What can hang from each mark
Z_306: Z_294 Z_616 Z_890
Z_943: Z_306
Z_294: Z_922
Z_890: Z_922
Z_616: Z_230 Z_922
Z_230: Z_294 Z_616 Z_890
Z_922: Z_616 Z_890

Every row comes from one small tree of marks. The marks that hang from a mark follow it in brackets, in the order of their numbers. Every link used is in the known rows. Which tree was each row made from?
Known rows
Z_943(Z_306): [-2.33 0.59 -1.40 -0.37 2.69 -0.63 -0.13 0.21 -1.46 1.67 1.71 0.33 -0.58 -0.18 2.15 0.28 -0.76 0.31 0.64 1.46 2.82 2.90 0.95 0.87 -0.60 1.46]
Z_890(Z_922(Z_616(Z_230(Z_294)))): [0.48 1.11 -0.59 -1.35 4.30 0.71 -1.07 0.21 -0.69 1.28 -1.06 0.20 -0.53 1.44 2.39 0.29 1.32 1.28 5.35 1.30 3.26 1.50 3.02 -1.02 -1.48 1.59]
Z_922(Z_616 Z_890): [-1.80 1.52 -0.10 -1.76 4.20 -1.24 -3.97 1.56 -2.28 3.23 0.04 0.16 -0.09 0.24 3.03 1.91 1.08 0.99 3.28 0.50 2.80 0.15 3.25 0.01 -1.39 -0.21]
Z_943(Z_306(Z_294(Z_922) Z_616 Z_890)): [-1.84 0.40 -3.31 -0.40 2.68 1.01 -0.31 -0.14 -1.08 1.52 0.59 0.39 1.97 0.83 2.22 -1.96 -1.02 0.71 0.46 2.24 4.31 1.95 0.35 -1.21 1.04 1.59]
Z_890(Z_922(Z_616(Z_230))): [-0.21 1.13 -1.66 -1.27 4.96 0.25 -0.06 0.43 -0.42 1.40 -1.16 0.18 -0.67 1.37 2.18 0.47 1.60 1.29 5.98 1.32 4.00 1.35 2.66 -0.12 -1.30 1.40]
Z_943(Z_306(Z_616)): [-2.66 0.19 -2.37 -0.85 1.71 1.12 0.03 0.69 -1.11 1.77 1.50 0.43 -0.29 0.69 2.31 0.17 -0.16 0.63 -0.25 1.58 3.29 2.55 0.75 0.27 0.93 1.01]
Z_306(Z_294(Z_922) Z_616(Z_230(Z_890))): [0.07 0.32 -2.68 0.39 3.95 0.43 -0.78 -0.13 -0.53 -0.09 -0.70 0.66 -0.30 3.51 2.66 -0.20 -0.20 1.20 4.15 1.18 2.91 0.28 2.12 -1.44 -1.29 0.11]
Z_616(Z_230 Z_922(Z_890)): [-0.41 0.90 0.07 -1.29 1.30 -1.67 -1.55 0.29 0.09 1.53 -0.58 0.30 -1.58 1.90 2.23 3.50 -0.32 -0.03 5.79 -1.54 1.93 0.74 3.65 -0.84 -2.31 -0.93]
Z_616(Z_230(Z_890) Z_922): [0.21 0.24 0.12 0.66 1.25 -1.85 -0.19 -0.10 0.70 0.54 -0.65 0.74 -2.83 3.01 2.18 2.90 -0.09 0.23 7.58 -1.15 2.26 1.53 2.43 0.00 -1.84 -1.37]
Z_616(Z_922(Z_890)): [0.49 1.08 -0.56 -1.32 1.56 -1.80 -2.19 1.01 -0.78 2.03 -1.30 0.35 -1.22 0.45 2.59 1.90 -0.72 -0.09 3.54 -0.09 2.06 0.55 3.17 -0.09 -1.78 -1.27]
Z_294(Z_922(Z_616(Z_230) Z_890)): [-1.72 1.60 -1.23 -1.91 4.29 -1.44 -2.85 0.57 -2.68 2.53 1.81 0.05 0.80 0.75 3.67 -0.19 0.47 1.10 3.72 0.48 2.75 0.65 3.33 -1.85 -2.09 0.62]
Z_230(Z_294 Z_890): [0.50 0.43 2.06 1.16 1.71 -0.83 -2.75 -0.42 -1.96 1.24 -0.42 0.81 -1.99 1.25 2.74 -0.05 -0.53 0.62 2.28 0.97 0.40 2.01 1.90 -0.33 -1.07 -0.76]
Z_922(Z_616): [-0.32 1.28 -1.22 -0.83 4.12 -0.50 -2.15 1.57 -1.78 1.97 -0.03 0.48 0.46 0.19 3.86 1.39 0.99 1.18 4.80 0.93 3.32 1.08 1.81 -0.06 -0.93 0.90]
Z_943(Z_306(Z_890)): [-2.94 0.58 -1.21 -0.06 1.69 -0.40 0.06 -0.35 -1.28 2.38 1.09 0.40 0.88 -0.51 2.08 -0.20 -0.57 0.31 1.16 1.20 3.40 3.10 0.02 0.08 1.34 1.16]
Z_943(Z_306(Z_294(Z_922) Z_890)): [-1.68 0.92 -2.21 0.16 3.77 -0.75 -0.58 -0.57 -1.45 1.37 1.00 0.35 1.65 0.00 2.10 -1.68 -1.60 0.40 1.26 2.10 3.94 2.30 0.57 -0.63 -0.43 2.08]
Z_943(Z_306(Z_294 Z_616 Z_890)): [-2.14 0.24 -2.53 -0.11 2.34 1.24 -0.47 0.02 -0.36 1.59 -0.29 0.50 1.26 1.04 1.70 0.02 -0.66 0.60 1.01 1.68 4.15 1.84 0.31 -0.49 1.35 1.30]
Z_306(Z_294 Z_616(Z_922) Z_890): [1.58 0.42 -2.90 -0.17 1.38 1.14 -1.14 0.65 0.71 0.92 -3.70 0.79 1.80 1.87 2.88 0.85 -0.47 0.52 4.91 0.70 3.99 0.05 1.01 -1.70 1.29 -0.51]
Z_616(Z_230(Z_294 Z_890) Z_922): [1.43 0.23 1.95 0.47 0.26 -1.10 -1.77 -0.39 0.27 0.41 -0.48 0.78 -2.72 3.11 2.40 2.44 -0.60 0.20 6.75 -1.13 1.04 1.83 2.95 -1.42 -2.22 -0.95]
Z_230(Z_294(Z_922) Z_616 Z_890): [-0.30 1.07 1.80 1.16 3.42 -2.09 -2.75 0.02 -3.27 0.98 0.12 1.18 -2.69 1.99 4.02 -2.99 0.10 1.11 3.13 1.58 0.76 2.52 2.35 -1.30 -2.47 -0.28]
Z_294(Z_922): [0.24 1.33 -2.61 -0.60 3.40 -1.23 -0.70 0.26 -2.82 1.38 0.90 0.36 1.08 -0.57 4.26 -2.20 -0.80 0.65 2.00 1.85 2.09 1.57 1.58 -1.16 -1.13 0.84]
Z_890(Z_922(Z_616)): [0.31 1.27 -2.15 -1.30 5.03 0.16 -0.50 0.99 -0.99 1.69 -1.66 0.21 -0.43 0.43 2.46 -0.47 1.37 1.27 4.48 2.23 4.15 1.19 2.37 0.44 -0.97 1.13]
Z_230(Z_890): [-0.92 0.46 -0.24 1.31 2.91 -1.71 -0.75 -0.03 -1.47 1.37 -0.69 0.75 -2.16 1.16 2.53 0.50 0.04 0.64 3.45 1.03 1.89 1.60 1.24 1.29 -0.69 -1.21]
Z_890(Z_922): [0.35 1.09 -2.29 -0.65 4.14 -0.10 0.68 0.06 -0.94 1.16 -2.01 0.26 -0.81 0.11 2.00 -1.04 0.39 0.72 2.87 2.30 3.01 1.64 2.04 0.70 -0.77 0.65]

Which tree is each row?
[0.88 0.67 1.13 0.77 2.10 -1.11 -2.66 -0.64 -2.87 1.22 0.67 0.68 -1.09 0.97 3.37 -2.43 -0.97 0.75 1.57 1.63 0.52 2.03 2.04 -1.44 -1.43 -0.33] => Z_230(Z_294(Z_922) Z_890)
[1.49 0.62 -2.40 -1.16 2.63 0.48 -2.53 1.43 0.24 0.80 -3.02 0.53 -0.44 2.26 2.29 1.86 -0.69 0.41 3.15 0.74 2.96 -0.76 3.18 -0.66 -1.46 -0.79] => Z_306(Z_294 Z_616(Z_922(Z_890)))
[0.91 1.08 -2.28 0.38 4.79 -0.15 -0.27 -0.68 -0.15 0.88 -4.01 0.42 1.24 0.48 1.69 -0.88 -0.35 0.65 4.39 2.16 3.79 0.76 1.28 -0.25 -0.02 0.91] => Z_306(Z_294 Z_890(Z_922))
[-0.07 0.18 -2.71 -0.66 2.45 0.84 -0.72 1.00 0.33 0.56 -0.26 0.50 -0.78 1.82 1.68 0.99 -1.14 0.33 1.70 1.45 3.96 1.44 1.70 0.07 -0.94 1.15] => Z_943(Z_306(Z_294 Z_616(Z_922)))
[0.03 0.35 -2.66 -0.78 -0.80 1.29 -0.25 0.74 0.00 2.19 -2.19 0.72 1.77 0.96 3.51 0.48 0.33 0.50 4.06 0.28 3.56 1.05 0.45 -1.78 3.00 -1.17] => Z_306(Z_616(Z_922) Z_890)
[-0.65 1.83 1.46 -0.89 3.56 -1.68 -3.98 0.51 -3.90 1.70 0.46 0.79 -0.90 0.60 4.41 -2.41 -0.15 0.83 1.45 1.28 0.54 1.87 3.46 -2.23 -2.80 0.62] => Z_230(Z_294(Z_922(Z_890)) Z_616)
[-1.28 0.80 0.07 0.15 3.94 -0.96 -1.65 0.68 -0.92 1.61 0.35 0.58 -1.19 2.24 3.03 2.59 1.55 1.33 7.00 -0.23 3.16 1.27 2.12 -0.06 -1.27 0.19] => Z_922(Z_616(Z_230(Z_890)))
[-1.46 0.92 -0.11 1.26 5.21 -2.16 0.33 0.37 -1.23 1.04 -2.35 1.01 -4.47 2.37 2.08 -1.33 1.64 1.20 4.90 2.01 3.02 2.12 2.10 1.83 -1.75 -0.95] => Z_230(Z_616 Z_890(Z_922))
[-0.13 0.86 2.14 1.09 4.02 -1.16 -1.69 -0.05 -1.76 0.84 -2.21 1.09 -4.24 2.50 2.38 -2.02 1.03 1.17 3.78 1.97 1.43 2.49 2.80 0.13 -2.26 -0.40] => Z_230(Z_294 Z_616 Z_890(Z_922))
[-0.48 1.48 -2.08 -1.20 4.26 -0.87 -1.40 0.59 -2.30 1.54 1.91 0.29 1.30 0.71 4.38 -0.60 0.46 1.24 5.07 0.86 3.12 1.40 2.21 -1.81 -1.68 1.49] => Z_294(Z_922(Z_616(Z_230)))
[-0.08 0.54 -2.78 0.24 2.61 1.44 -1.10 0.21 -0.29 1.21 -3.03 0.72 2.41 1.26 2.99 0.31 -0.03 0.87 3.41 1.29 3.50 0.25 0.45 -1.36 1.85 0.12] => Z_306(Z_294 Z_616 Z_890)
[-0.81 1.05 -2.32 -0.58 5.34 -0.78 -1.48 0.55 -1.64 0.99 1.66 0.26 0.32 0.58 2.27 -0.85 -1.13 0.76 1.72 2.27 4.02 1.87 1.75 -0.12 -2.46 2.67] => Z_943(Z_306(Z_294(Z_922(Z_616))))
[-0.78 1.50 0.02 -0.67 3.20 -2.60 -1.98 1.58 -1.37 1.65 -1.69 0.88 -2.61 1.36 3.35 1.19 0.48 0.41 4.91 0.05 2.30 1.21 3.13 0.13 -2.59 -0.92] => Z_230(Z_616(Z_922(Z_890)))
[-0.28 0.06 -1.69 0.74 3.57 0.78 -0.84 0.12 0.39 -0.06 -1.90 0.76 -1.18 3.79 2.07 2.12 0.21 1.05 4.91 0.46 2.67 0.22 2.04 -0.39 -0.94 -0.24] => Z_306(Z_294 Z_616(Z_230(Z_890)))
[-0.25 0.35 1.52 0.56 2.47 -0.25 -0.88 -1.25 -0.52 0.64 -0.72 0.56 -2.47 2.51 1.66 0.73 0.30 0.79 4.69 0.40 1.21 2.03 2.68 -0.69 -1.51 -0.04] => Z_616(Z_230(Z_294 Z_890(Z_922)))
[1.62 1.34 1.58 -0.34 1.84 -1.21 -2.86 1.20 -1.59 0.75 -1.37 1.17 -1.96 1.35 4.19 0.13 -0.15 0.47 4.82 0.30 1.10 2.15 2.92 -1.62 -2.79 0.33] => Z_230(Z_294 Z_616(Z_922))
[-0.25 0.37 -3.02 -0.28 3.31 2.15 0.48 -0.71 0.98 0.68 -3.64 0.45 1.49 2.73 1.59 0.31 0.74 1.10 5.26 1.20 4.24 0.45 1.40 -1.61 1.38 0.64] => Z_306(Z_294 Z_616(Z_230) Z_890(Z_922))
[-0.68 1.21 0.94 -1.08 2.13 -0.52 -2.68 -0.77 -2.16 1.38 1.30 0.27 0.21 1.04 3.31 0.30 -0.65 0.54 2.88 -0.15 0.38 1.64 3.21 -2.69 -2.06 0.86] => Z_616(Z_230(Z_294(Z_922(Z_890))))
[-0.67 1.16 -1.81 -0.64 3.34 0.23 -0.28 0.07 -0.94 2.56 -2.06 0.34 1.52 -0.11 2.67 -0.91 1.28 1.10 4.76 1.66 4.43 1.45 0.98 -0.45 1.55 0.62] => Z_306(Z_890(Z_922(Z_616)))
[-1.07 0.47 -1.13 -0.78 -0.35 2.12 -1.02 -0.70 -1.20 2.00 -0.14 0.58 2.83 1.40 3.87 -0.60 0.37 0.98 3.21 0.15 2.04 1.71 0.87 -3.89 2.68 0.25] => Z_306(Z_616(Z_230(Z_294(Z_922))) Z_890)
[-1.06 1.71 -1.54 -1.87 4.44 -1.47 -3.26 1.06 -3.24 2.86 1.38 0.06 0.99 -0.16 3.89 -1.29 0.25 1.06 2.29 1.44 2.87 0.54 2.96 -1.28 -1.84 0.43] => Z_294(Z_922(Z_616 Z_890))
[-2.70 0.15 -1.39 -1.64 0.72 0.61 -0.45 0.60 0.08 1.91 1.47 0.27 -1.31 2.01 1.51 1.95 -0.17 0.27 1.65 0.02 3.31 1.97 2.18 -0.44 -0.09 0.23] => Z_943(Z_306(Z_616(Z_230 Z_922(Z_890))))
[-0.33 0.73 0.46 1.38 3.05 -3.02 -0.75 1.11 -0.78 0.89 -1.73 1.28 -4.45 2.70 3.02 0.52 0.68 0.67 6.48 0.37 2.56 1.84 2.11 1.22 -2.28 -1.79] => Z_230(Z_616(Z_922) Z_890)
[1.90 0.70 0.97 -0.68 0.29 -0.37 -1.78 -0.06 0.05 0.40 -0.32 0.62 -0.93 1.93 3.14 2.70 -0.88 0.09 6.35 -1.18 1.06 1.72 3.14 -2.27 -2.22 0.34] => Z_616(Z_230(Z_294) Z_922)
[0.48 1.58 0.75 -1.79 2.81 -0.41 -4.84 0.49 -3.53 2.35 1.24 0.22 1.03 -0.07 4.12 -1.46 -0.43 0.89 1.25 1.29 1.09 1.08 3.34 -2.60 -1.97 0.88] => Z_230(Z_294(Z_922(Z_616 Z_890)))
[-2.56 0.62 -1.73 -0.48 2.51 0.06 0.90 -0.66 -0.82 2.26 0.23 0.22 0.34 -0.28 1.24 -1.36 -0.24 0.43 1.21 2.07 4.09 3.13 0.42 0.40 1.26 1.43] => Z_943(Z_306(Z_890(Z_922)))
[0.69 1.45 2.26 -0.89 1.91 -1.62 -3.92 1.17 -1.93 1.50 -1.34 0.98 -2.38 1.33 3.72 0.45 -0.18 0.35 3.80 0.02 0.80 1.58 3.83 -1.48 -3.00 -0.35] => Z_230(Z_294 Z_616(Z_922(Z_890)))
[-1.18 0.38 -0.31 0.69 3.50 -1.01 0.78 -0.92 -0.14 0.77 -0.82 0.45 -2.61 2.54 1.44 1.18 0.81 0.82 5.66 0.46 2.38 1.86 2.17 0.64 -1.19 -0.41] => Z_616(Z_230(Z_890(Z_922)))
[-3.45 -0.28 -1.32 -0.15 1.50 0.76 0.46 -0.02 -0.39 1.50 1.82 0.49 -1.60 2.34 1.52 1.08 0.27 0.76 1.54 0.70 3.18 2.66 1.01 0.29 0.53 0.50] => Z_943(Z_306(Z_616(Z_230(Z_890))))
[-2.28 0.35 -1.94 -0.32 0.24 1.66 0.26 -0.20 -0.29 2.11 -0.99 0.62 2.11 1.55 3.33 1.25 1.02 0.95 4.42 -0.24 2.97 1.42 0.41 -2.05 3.26 -0.30] => Z_306(Z_616(Z_230) Z_890)
[-1.77 0.31 -2.66 -0.90 1.20 2.26 1.34 -0.65 0.25 1.93 -2.13 0.42 1.42 1.80 2.14 -0.16 1.54 1.09 4.43 0.77 3.84 1.44 0.84 -1.72 3.15 -0.08] => Z_306(Z_616(Z_230) Z_890(Z_922))
[-3.28 0.23 -2.21 -0.61 0.66 1.38 0.21 0.07 -0.93 2.53 0.82 0.45 1.18 0.37 2.26 -0.32 0.00 0.63 0.41 1.36 3.90 2.70 -0.20 -0.49 2.80 0.73] => Z_943(Z_306(Z_616 Z_890))
[1.03 0.69 2.81 1.16 1.94 -2.08 -2.83 0.72 -1.40 0.73 -1.56 1.37 -4.24 2.75 3.32 -0.15 0.11 0.63 5.35 0.30 1.08 2.19 2.79 -0.52 -2.64 -1.25] => Z_230(Z_294 Z_616(Z_922) Z_890)
[-1.46 1.32 1.96 -1.85 3.30 -0.52 -4.82 0.70 -1.94 2.71 0.69 0.17 -0.24 1.46 2.83 2.93 0.99 1.04 4.39 -0.64 1.76 0.43 4.11 -1.57 -2.07 0.37] => Z_922(Z_616(Z_230(Z_294)) Z_890)
[1.43 1.54 -2.62 -0.38 6.22 -1.08 -2.38 0.89 -1.93 0.52 -0.51 0.41 1.24 0.73 3.68 -0.78 -0.71 1.09 4.24 2.05 3.42 0.27 2.36 -0.99 -2.97 1.80] => Z_306(Z_294(Z_922(Z_616)))
[1.34 1.41 0.09 -1.20 2.77 0.05 -3.61 0.54 -3.22 1.58 1.19 0.42 1.41 -0.08 4.63 -1.77 -0.46 1.04 2.28 1.60 1.46 1.61 2.45 -2.69 -1.60 1.67] => Z_230(Z_294(Z_922(Z_616)))
[-2.56 0.04 -0.72 -0.98 0.89 1.60 -0.74 0.02 -0.76 1.41 2.04 0.42 -0.39 1.56 2.11 0.90 -0.21 0.64 0.74 0.65 2.41 2.80 1.44 -1.03 0.36 1.49] => Z_943(Z_306(Z_616(Z_230(Z_294))))
[-0.55 0.83 2.85 1.48 3.07 -1.76 -2.89 0.26 -2.35 0.99 -0.98 1.31 -3.58 2.16 3.40 -0.68 0.52 1.00 3.82 0.91 0.63 2.40 2.25 -0.27 -2.12 -0.66] => Z_230(Z_294 Z_616 Z_890)
[-0.76 0.42 -1.39 -1.68 0.36 0.66 -1.25 0.89 0.19 1.66 -0.85 0.40 -0.75 2.51 2.67 2.82 0.46 0.44 4.29 -0.87 2.48 0.42 2.94 -1.29 -0.09 -1.29] => Z_306(Z_616(Z_230 Z_922(Z_890)))
[-1.38 0.31 -2.65 -0.40 3.38 1.05 -0.67 0.66 -0.53 0.79 0.21 0.46 -0.20 1.40 1.73 0.50 -0.83 0.62 0.57 1.92 3.58 1.64 1.18 0.28 -0.43 1.59] => Z_943(Z_306(Z_294 Z_616))
[-0.36 0.56 1.33 0.61 2.08 -0.92 -1.74 -1.17 -1.71 0.74 1.17 0.57 -1.16 2.17 3.02 -0.09 -0.48 0.77 4.20 0.12 0.58 2.12 2.36 -1.94 -1.75 0.13] => Z_616(Z_230(Z_294(Z_922) Z_890))
[0.61 1.34 -2.52 0.48 4.25 -1.02 -1.27 -0.56 -1.65 1.00 -1.59 0.49 2.79 -0.02 3.44 -1.82 -1.23 0.63 3.65 1.75 3.15 0.89 0.90 -1.66 -0.40 1.09] => Z_306(Z_294(Z_922) Z_890)
[-1.51 0.68 -2.00 0.05 4.25 -0.07 0.18 -0.71 -0.23 1.29 -0.97 0.23 0.25 0.39 0.69 -0.93 -0.86 0.40 1.86 2.37 4.32 2.24 0.89 0.52 -0.15 1.97] => Z_943(Z_306(Z_294 Z_890(Z_922)))
[-1.94 0.64 -1.47 0.42 3.45 -0.49 -0.68 -0.45 -0.79 1.39 0.01 0.42 0.87 0.24 1.62 0.20 -1.30 0.29 1.84 1.52 3.76 2.24 0.46 0.31 -0.07 1.76] => Z_943(Z_306(Z_294 Z_890))
